Known rows, with every step that occurs:
susus gezor mogof saral tetuf: -19.7, -17.8, -7.4, -15.8, 10.4, 43.1, -13.5, 4.1, -7.8, -13.9, 16.0, -9.2, 3.7, 25.6, 22.0, 16.0, -31.7, 29.2, -19.1, -5.3, 30.8, 9.8
mogof bibu: 24.4, 24.1, 0.6, 9.0, -18.0, -29.8, -13.0, 8.9, 19.2, -38.2, 6.2, 7.3, -9.5, -8.1, -19.7, -28.4, 30.5, -11.2, -2.6, -6.0, -8.0, 17.0
dozuv saral gosel gezor: 32.6, -14.0, 22.5, 19.2, 17.3, 0.3, 31.1, -18.0, 14.4, 12.4, -34.4, 0.7, 15.2, 2.8, 26.4, -14.8, 31.5, 6.6, 19.7, -34.4, 12.3, -18.2
mogof saral tetuf bibu: -5.2, 17.8, -3.4, 4.6, -7.0, -6.1, -9.6, 10.1, 11.2, -18.0, 37.5, 5.5, -1.2, 10.9, -35.9, -26.9, -41.3, 38.7, -6.7, -9.3, -19.7, 4.0
gezor mogof saral: 8.5, -14.6, -15.9, 4.9, -18.2, 3.8, -5.4, 2.1, 5.8, -17.4, -4.4, 3.8, -1.5, -3.7, 23.1, 8.0, 13.0, 11.7, 19.4, 10.1, 8.9, 0.7
bibu tetuf saral dozuv: -45.6, 21.4, -26.5, -14.3, -9.9, 2.6, -10.1, -29.1, -0.5, 52.5, 28.6, 7.0, 3.8, -10.1, -2.4, 23.4, -32.7, -18.0, -21.5, 17.7, -25.2, -22.1
tetuf bibu mogof gezor: 13.4, 5.7, 5.1, 16.6, 9.1, -27.3, 23.6, 32.2, -13.0, -2.3, -3.9, 6.8, -25.4, -1.3, 4.7, -9.1, -5.0, -10.5, 16.7, 7.6, -9.4, 4.2
saral tetuf: -21.6, 6.5, 2.7, -1.8, 0.1, 15.1, -22.5, 3.6, 13.5, 8.1, 14.0, -21.5, 25.1, 23.7, -4.3, -36.9, 0.0, -0.3, -14.5, -2.8, 3.6, 12.2
dozuv saral gosel: 20.7, -21.6, 13.5, 9.1, -26.3, 3.5, 18.8, -34.2, 26.1, 8.9, -40.2, -6.9, 30.1, 9.9, -12.9, -16.5, 42.8, -13.5, 26.4, -14.6, -12.8, -10.5
bibu tetuf saral: -10.6, -11.1, -33.6, -9.8, 11.2, -18.2, -11.7, -28.1, 23.3, 33.2, 11.2, 8.0, -7.9, -20.3, 5.5, 10.4, -17.1, -9.8, -27.3, 18.4, -24.9, -25.2
saral gosel: 23.4, 12.9, 17.2, 17.5, -16.0, 2.4, 6.4, -9.4, 25.3, -13.4, -40.1, -25.8, 28.7, 7.1, -9.6, -38.0, 40.8, -22.9, 11.3, -0.3, -19.9, 19.2
dozuv saral tetuf bibu mogof gezor susus: 6.3, -22.9, 15.6, -18.5, 27.4, 4.1, 11.7, 22.5, -43.5, 15.2, 10.2, 2.5, -8.1, 17.3, -28.5, 17.7, -25.1, 11.3, 3.2, 10.6, 18.5, -15.4
dozuv saral mogof: -22.0, -29.3, -1.0, 3.0, -30.4, 1.2, -2.3, -33.3, -2.5, 37.5, -25.5, 1.4, 21.3, -15.1, 9.0, 7.4, 32.2, -16.0, 7.7, 7.1, -4.5, -18.3
gosel gezor mogof bibu: 19.4, 14.6, 16.1, 7.8, 24.5, -13.8, -4.1, 34.0, -14.2, -24.8, 1.9, 1.2, -17.2, -15.6, 15.5, -3.0, 3.6, 4.7, 11.8, -16.6, 25.3, 12.0
gosel gezor mogof bibu tetuf saral dozuv: -38.2, 26.8, -3.5, -14.9, 30.5, 4.9, -6.7, -0.2, -31.4, 40.4, 29.6, 18.7, -19.7, -24.5, 4.6, 41.2, -65.6, -0.1, -7.4, -4.1, -1.4, -26.0
dozuv saral gosel gezor mogof: 14.9, -26.6, 26.3, 6.7, 22.5, 16.6, 24.2, 0.5, -12.6, 21.5, -37.3, -15.1, 18.8, 0.1, 30.6, 10.6, 12.4, 3.9, 36.1, -22.1, 25.1, -8.8
gezor gosel: 15.5, 5.9, -0.8, -4.0, -7.2, 4.2, 1.5, 9.3, 31.7, -23.3, 2.7, -24.1, 15.7, 22.8, -14.0, -21.2, 33.7, -6.8, 16.3, 4.9, 2.1, 35.7
susus gezor: 15.0, -3.8, -19.8, -1.4, -9.0, 1.5, 0.2, -2.9, 19.0, -21.3, 6.7, -20.7, 0.5, 13.4, 36.2, 7.2, 33.7, -9.8, -43.7, 5.3, 21.9, 35.1
tetuf saral: 2.5, 5.1, -29.2, -4.4, -17.0, -6.1, -9.8, -28.1, 23.4, 10.8, -12.0, 5.3, -5.9, -25.8, 19.4, 0.0, 14.2, -8.5, -13.4, 14.2, -23.6, -11.6
tetuf bibu mogof: 8.1, 10.6, -0.6, 15.5, -9.7, -37.1, 7.1, 11.8, 15.8, 12.2, -0.8, -17.0, -0.6, -25.8, -25.2, -25.0, -21.9, -18.1, 14.6, 18.0, -29.0, 26.1
dozuv saral tetuf bibu: -15.7, -7.6, 0.6, -6.3, -11.4, -5.6, -5.3, -1.9, 7.4, 19.0, 36.7, -2.8, 14.5, 16.5, -43.8, -15.4, -30.1, 25.4, -0.4, -17.6, -13.1, -5.9
gosel gezor: 22.6, 9.8, 0.2, 19.9, 22.7, -16.5, 8.1, 11.8, 12.3, -1.1, 1.4, -7.3, -0.3, -3.5, 50.3, -21.9, 29.8, 3.8, -7.9, -12.4, 22.9, 5.6

Rows:
15.8, -9.6, -14.4, 18.6, -15.4, -15.9, 8.0, -16.5, 30.1, -3.4, -16.8, 12.6, -6.9, -18.6, 13.6, -15.0, 3.6, -5.0, 21.5, 13.2, -10.3, -2.7	bibu mogof saral
-48.0, 24.1, -12.9, -22.1, -1.0, 4.8, -18.1, -9.6, -23.7, 37.8, 28.7, 14.1, -10.1, -21.1, -22.5, 39.8, -55.6, -14.4, -6.0, 12.2, -19.6, -16.6	gezor mogof bibu tetuf saral dozuv
-23.6, -28.2, -1.4, -10.2, -10.5, 17.3, -10.6, -21.3, 14.8, 31.3, 14.7, -2.4, 26.3, 28.2, -7.6, -16.6, 3.5, 9.2, 0.7, -17.4, 10.4, -17.0	dozuv saral tetuf
-7.7, 9.1, 9.7, 3.7, 30.2, 6.3, -1.9, 30.9, -17.3, -7.1, 34.3, 1.3, -7.4, 3.6, -4.1, -5.0, -65.3, 52.8, 4.5, -19.8, 8.8, -0.9	gosel gezor mogof saral tetuf bibu
11.7, -28.4, 27.4, 0.4, 47.2, -13.6, 12.1, 4.8, -8.1, 14.0, -1.9, 10.0, -3.7, -3.4, -21.2, 12.7, -26.3, 5.5, 18.6, -29.2, 14.5, -23.5	dozuv saral gosel gezor mogof bibu tetuf
-11.7, 22.0, -1.5, -1.1, -13.8, -9.6, -20.1, -20.4, -6.5, -5.6, -27.0, 22.0, -17.0, -50.7, -15.3, 0.9, -3.2, -16.2, -11.5, 8.1, -33.0, -12.5	tetuf saral mogof bibu
8.2, -1.2, 10.6, -6.8, 10.5, 11.1, -3.9, 23.9, -52.4, -12.4, -21.9, -7.2, -1.5, 4.5, 18.1, 17.4, 44.6, -14.7, -20.2, 33.9, 23.5, -0.6	saral mogof gezor susus
19.6, 2.3, 6.4, -3.3, 10.2, 11.8, 18.3, 30.1, 5.5, -35.9, -1.5, -2.3, -7.4, 42.3, 9.1, -6.3, 42.5, 0.6, 19.0, -2.9, 17.8, 16.7	mogof gezor gosel
13.8, 3.5, -0.2, -10.0, -0.1, -0.8, -10.7, 21.7, -9.9, -41.4, 6.5, -9.4, -16.9, -3.0, 3.0, 20.6, 6.5, -5.7, -17.8, -2.3, 24.4, 36.8	susus gezor mogof bibu
12.5, -21.6, -22.0, -4.5, -8.7, 16.0, 1.5, -0.8, 0.0, -30.1, 2.0, -0.5, -11.4, 4.7, 41.0, 34.2, 6.4, 17.1, -11.9, 6.5, 28.9, 16.0	susus gezor mogof saral
13.9, 9.9, 7.2, -0.9, 14.4, -11.7, -0.8, -26.7, 22.1, -2.7, -26.3, 11.9, -5.5, -22.4, -40.6, -10.5, -20.6, -14.4, -7.7, -4.4, -44.5, -18.5	mogof bibu tetuf saral gosel
-17.0, 31.2, -16.7, 9.0, -43.0, 6.7, -1.2, -15.0, 7.1, -0.2, 20.7, 14.4, 5.3, 8.1, 8.7, 1.3, 9.2, 1.8, 6.4, 5.1, -7.0, -2.2	mogof saral dozuv
33.1, -0.2, -1.5, -7.6, 10.3, -1.4, 0.6, 30.1, -30.4, -28.6, -0.4, -6.3, -7.8, 22.2, 18.1, 8.9, 54.8, -6.7, -18.2, 24.2, 30.3, 5.2	mogof gezor susus
-10.8, 5.9, 16.6, 8.7, 23.9, -5.4, 12.4, 36.2, -20.5, 7.5, 5.4, 2.8, -14.7, 14.8, -8.0, -17.7, -35.6, 0.7, 10.4, -0.6, -5.3, 0.0	saral tetuf bibu mogof gezor
-34.8, 35.4, -23.1, -9.1, -34.9, 13.3, -7.8, -29.8, 0.7, 32.0, 9.5, 4.8, 5.4, -14.7, 10.7, 14.3, -4.5, -17.6, -8.0, 15.4, -25.3, -9.2	tetuf saral dozuv
-17.1, 3.6, 7.2, 5.2, 13.8, -29.4, -20.8, 2.5, -2.4, 7.2, 9.5, 6.8, -3.0, -19.3, -33.5, -9.5, -12.0, -21.4, -20.6, 10.0, -15.0, -3.7	saral mogof bibu tetuf
-7.7, -27.0, 14.9, -8.4, 2.2, 25.2, 22.7, 3.3, -16.4, 0.2, -21.4, 10.9, -0.7, 26.3, 5.8, 18.7, 35.4, 0.0, 29.8, -4.8, 15.8, -11.2	dozuv saral mogof gezor gosel
-5.8, -7.9, 10.3, 3.0, -26.4, -15.6, -9.0, -20.5, -3.7, 1.4, -17.1, 22.9, -2.2, -25.3, -23.7, -0.3, 21.1, -12.2, 8.8, -7.8, -10.2, -15.2	dozuv saral mogof bibu
-13.0, -0.8, -4.5, -11.3, 6.8, 18.6, -7.6, 20.1, -13.8, -22.3, 38.2, -8.2, -7.2, 15.6, -16.3, 15.4, -62.4, 43.2, -22.5, -7.0, 8.6, 20.9	susus gezor mogof saral tetuf bibu
23.8, -13.3, 8.1, 3.7, -5.8, 29.9, 14.8, -9.5, 4.8, -35.5, -38.4, -12.7, 6.9, 8.3, 16.0, 14.5, 9.0, 6.3, 4.7, -3.2, 6.8, 17.8	susus gezor mogof saral gosel
